What can hang from each mark
Q360: Q624
Q776: Q624 Q928
Q950: Q897
Q716: Q668
Q928: Q29 Q668 Q776
Q668: Q928
Q897: Q29 Q950
Q29: Q897
Q624: Q360 Q776

Every row comes from one small tree of marks. The marks that hang from a mark follow it in brackets, in the order of their numbers. Every link used is in the known rows. Which tree was each row made from?
Known rows
Q668[Q928[Q29 Q776]]: [-1.59  0.02  0.51 -2.13 -1.19  0.10  0.40 -0.17  5.49 -0.17  0.71  0.98
  2.19 -1.19 -1.73  4.39 -1.57 -0.43 -1.18]
Q29[Q897]: [-0.95 -0.97  0.46 -0.96 -0.09 -1.01  1.78  1.20  4.53  2.79 -0.33 -0.23
 -2.27 -1.36 -1.22  4.27 -0.49 -1.37 -1.06]
Q624[Q360 Q776[Q928[Q29 Q668]]]: [-2.52 -0.34  0.36 -2.01 -1.96  0.44  0.04 -0.56  3.79 -1.03 -0.06  0.66
 -1.43 -1.57 -0.20  3.70  1.10  0.46  0.14]
Q950[Q897]: [-0.14 -0.56  0.47 -1.49  0.02 -0.73  1.24 -0.42  4.08  6.55 -0.80 -0.20
 -0.37 -2.62 -1.63  3.89 -0.57 -1.63  0.32]
Q668[Q928[Q776]]: [-1.38 -0.66  0.77 -1.68 -1.51 -0.43  0.81 -0.52  5.98  1.90  0.68  0.87
  0.50 -2.01 -2.04  5.17 -1.35 -1.01 -1.21]
Q776[Q624[Q360] Q928[Q29 Q668]]: [-1.87  0.05 -0.03 -2.03 -0.35  0.49 -0.39 -1.94  1.56  3.60 -0.18  0.10
 -2.36 -2.54  0.61  3.07  1.84  1.60  0.57]
Q668[Q928[Q29[Q897[Q950]] Q776]]: [-1.77  0.59  0.09 -1.73 -1.51 -0.19  0.54  1.93  5.60 -1.56  0.79  0.47
  0.04 -0.35 -0.79  2.83 -1.05 -0.94 -1.75]
Q360[Q624[Q776[Q928[Q668]]]]: [-2.66 -2.17  0.17 -0.66 -0.69 -0.23  0.01 -0.41  4.33  3.41  0.44  0.79
 -2.18 -2.79 -0.71  3.22  1.27 -0.17  0.02]
Q716[Q668[Q928[Q29 Q776[Q624[Q360]]]]]: [-1.47  0.79 -0.09 -1.86 -2.73  0.18 -0.61 -0.45  5.47  2.19  0.34  0.60
 -0.22 -2.27 -0.85  3.06  0.05 -0.18 -0.48]
Q897[Q29 Q950]: [ 0.56 -1.29  0.17 -1.48  1.55 -1.49 -0.56  2.65  4.05  4.37  1.08 -0.42
 -1.55 -1.62 -0.48  2.63  0.61 -1.29 -0.74]
Q624[Q360 Q776[Q928[Q29]]]: [-2.62 -0.94  0.53 -2.42 -1.28 -0.21  0.63 -0.15  3.76 -1.12 -1.08  0.58
 -0.97 -1.29 -0.62  4.31  0.65 -0.18 -0.02]
Q360[Q624[Q776[Q928]]]: [-2.76 -2.73  0.33 -1.03 -0.10 -0.80  0.55 -0.03  4.31  3.36 -0.43  0.69
 -1.62 -2.58 -1.07  3.74  0.83 -0.78 -0.08]
Q776[Q624[Q360] Q928[Q29[Q897[Q950]] Q668]]: [-2.04  0.58 -0.47 -1.67 -0.60  0.18 -0.22  0.14  1.63  2.19 -0.10 -0.40
 -4.46 -1.70  1.57  1.49  2.31  1.03  0.00]
Q624[Q360 Q776[Q928[Q29[Q897[Q950]] Q668]]]: [-2.67  0.12 -0.05 -1.65 -2.26  0.12  0.11  1.38  3.87 -2.37  0.05  0.21
 -3.39 -0.78  0.72  2.19  1.60 -0.02 -0.42]
Q928[Q29[Q897[Q950]] Q668 Q776]: [-0.59  0.63 -0.43 -1.01 -1.31  0.75 -0.27  2.38  4.71 -3.94  2.16 -0.05
 -0.11 -0.48 -0.52  0.72  0.36  0.24 -1.40]
Q928[Q29[Q897] Q776[Q624]]: [-1.53  0.17 -0.17 -1.55  0.27  0.39  1.03  1.45  3.71 -0.66 -0.18  0.13
  0.23 -0.60 -0.94  1.92 -0.08  0.41 -0.85]
Q29[Q897[Q950]]: [-0.56 -1.03  0.20 -0.81 -0.16 -1.54  1.00  2.51  4.35  1.92  0.13 -0.46
 -2.78 -1.14 -0.62  3.07  0.21 -1.33 -1.10]
Q776[Q624 Q928]: [-1.82 -1.68  0.55 -1.70  1.23 -0.77  1.08 -1.37  0.90  8.39 -0.92  0.24
 -1.86 -3.06 -0.17  4.21  1.02  0.41 -0.31]
Q928[Q668]: [-0.18 -0.95  0.50 -0.80 -0.65 -0.36  0.00 -0.67  4.33  3.73  1.21  0.28
 -0.68 -2.49 -1.25  4.30  0.15  0.16 -0.23]
Q897[Q29]: [ 0.13 -1.27  0.46 -1.63  1.55 -0.93  0.29  1.19  4.26  5.11  0.53 -0.17
 -0.97 -1.90 -1.17  3.96 -0.19 -1.33 -0.66]
Q776[Q624]: [-0.83 -1.43  0.50 -1.18  0.96 -1.19  0.60 -0.39  2.95  6.83 -0.78  0.23
 -0.87 -2.48 -0.95  4.33  0.49  0.45  0.32]

Write each row's tree
[-2.99  0.18  0.14 -1.77 -2.19  0.52  0.73  0.31  4.02 -1.88 -0.36  0.40
 -2.98 -0.96  0.20  3.15  1.03 -0.05 -0.36] : Q624[Q360 Q776[Q928[Q29[Q897] Q668]]]
[-3.02 -1.63 -0.27 -1.03 -0.05 -0.72  0.29  2.33  3.95  0.40 -0.27  0.31
 -2.27 -1.16  0.10  1.65  1.14 -0.78 -0.58] : Q360[Q624[Q776[Q928[Q29[Q897[Q950]]]]]]
[-2.36  0.63 -0.25 -1.75 -0.59  0.62  0.42 -0.92  1.87  2.70 -0.50 -0.20
 -4.02 -1.88  1.05  2.44  1.74  0.99  0.04] : Q776[Q624[Q360] Q928[Q29[Q897] Q668]]
[-2.96 -1.13 -0.44 -0.68 -0.68 -0.13 -0.27  1.88  3.98  0.41  0.63  0.38
 -2.65 -1.36  0.49  1.10  1.53 -0.19 -0.49] : Q360[Q624[Q776[Q928[Q29[Q897[Q950]] Q668]]]]
[-1.73 -0.18  0.49 -1.86 -1.74 -0.45  0.38 -1.23  5.77  2.12 -0.36  0.62
 -1.40 -2.26 -1.39  4.76 -0.13 -0.30 -0.03] : Q668[Q928[Q776[Q624[Q360]]]]
[-0.42  0.00  0.03 -1.45 -1.00  1.09 -0.49  0.06  4.69 -2.48  2.09  0.50
  2.29 -1.40 -1.59  2.44 -0.20  0.91 -0.73] : Q928[Q29 Q668 Q776]
[-3.06 -0.20  0.31 -1.37 -1.06  0.51  1.12  0.87  2.80  1.35  0.14  0.80
 -1.15 -0.93  0.22  2.89  0.41  0.14 -1.18] : Q624[Q776[Q928[Q29[Q897] Q668]]]
[-2.36 -0.96  0.58 -1.58 -2.22 -0.08  0.42 -0.94  4.22  0.81 -0.12  0.57
 -2.96 -2.28 -0.47  4.35  1.33 -0.11  0.08] : Q624[Q360 Q776[Q928[Q668]]]
[-1.38  0.88 -0.39 -1.04 -0.58  1.20  0.25  0.88  3.78 -0.63  0.98  0.25
 -0.33 -0.96 -0.38  1.20  0.48  1.20 -0.67] : Q928[Q29[Q897] Q668 Q776[Q624]]
[-1.38  1.22 -0.52 -1.34 -1.55  1.20 -0.05  0.44  4.74 -3.14  0.63 -0.09
 -1.79 -0.98 -0.35  1.35  1.01  1.07 -0.06] : Q928[Q29[Q897] Q668 Q776[Q624[Q360]]]
[-2.53 -0.03 -0.04 -2.22  0.17 -0.13  1.10 -0.46  1.72  2.74 -1.57 -0.31
 -3.51 -1.60  0.57  3.08  1.24  0.26 -0.10] : Q776[Q624[Q360] Q928[Q29[Q897]]]
[-2.44 -1.57  0.76 -1.97 -1.60 -0.69  1.05 -0.48  4.18  0.87 -1.11  0.48
 -2.50 -2.04 -0.88  4.93  0.91 -0.70 -0.07] : Q624[Q360 Q776[Q928]]
[-1.18  0.15  0.31 -1.55 -1.93 -0.51 -0.21 -0.06  4.83  5.28  0.69  0.77
  0.71 -2.20 -0.90  4.14 -1.01 -0.85 -1.14] : Q716[Q668[Q928[Q29]]]
[-0.70 -0.96  0.24 -1.63 -0.71 -0.30  0.29 -0.54  4.97  0.11 -0.35 -0.02
 -1.17 -2.29 -1.72  3.61  0.85  0.20  0.35] : Q928[Q776[Q624[Q360]]]
[-1.92  1.35 -0.28 -1.60 -3.00  0.29  0.14  0.40  5.72  1.49  0.07  0.31
 -1.81 -1.63 -0.48  2.52 -0.04 -0.69 -0.95] : Q716[Q668[Q928[Q29[Q897] Q776[Q624[Q360]]]]]
[-1.43  0.47 -0.30 -1.84 -0.72  0.42  0.72  1.08  4.70 -3.14 -0.59 -0.21
 -1.24 -0.66 -0.92  2.08  0.46  0.23 -0.16] : Q928[Q29[Q897] Q776[Q624[Q360]]]
[-1.08  0.88 -0.63 -0.91 -0.56  0.73 -0.44  2.01  3.59 -1.32  1.45  0.02
 -0.84 -0.72  0.23  0.11  1.15  1.25 -0.75] : Q928[Q29[Q897[Q950]] Q668 Q776[Q624]]
[-0.97  0.68 -0.20 -1.15 -1.29  1.24  0.44  1.19  4.89 -3.41  1.72  0.16
  0.40 -0.66 -1.09  1.78 -0.31  0.21 -1.34] : Q928[Q29[Q897] Q668 Q776]
[-0.97 -0.50  0.05 -1.87  0.59  0.26  0.12  0.35  3.42  0.19  0.11  0.46
  2.12 -1.39 -1.42  2.58  0.02  1.03 -0.23] : Q928[Q29 Q776[Q624]]
[-2.14  0.81 -0.09 -1.67 -0.82 -0.24  0.40  1.60  4.54  0.91  0.13  0.54
 -0.56 -0.59 -0.11  2.26 -0.35 -0.06 -1.19] : Q668[Q928[Q29[Q897[Q950]] Q776[Q624]]]
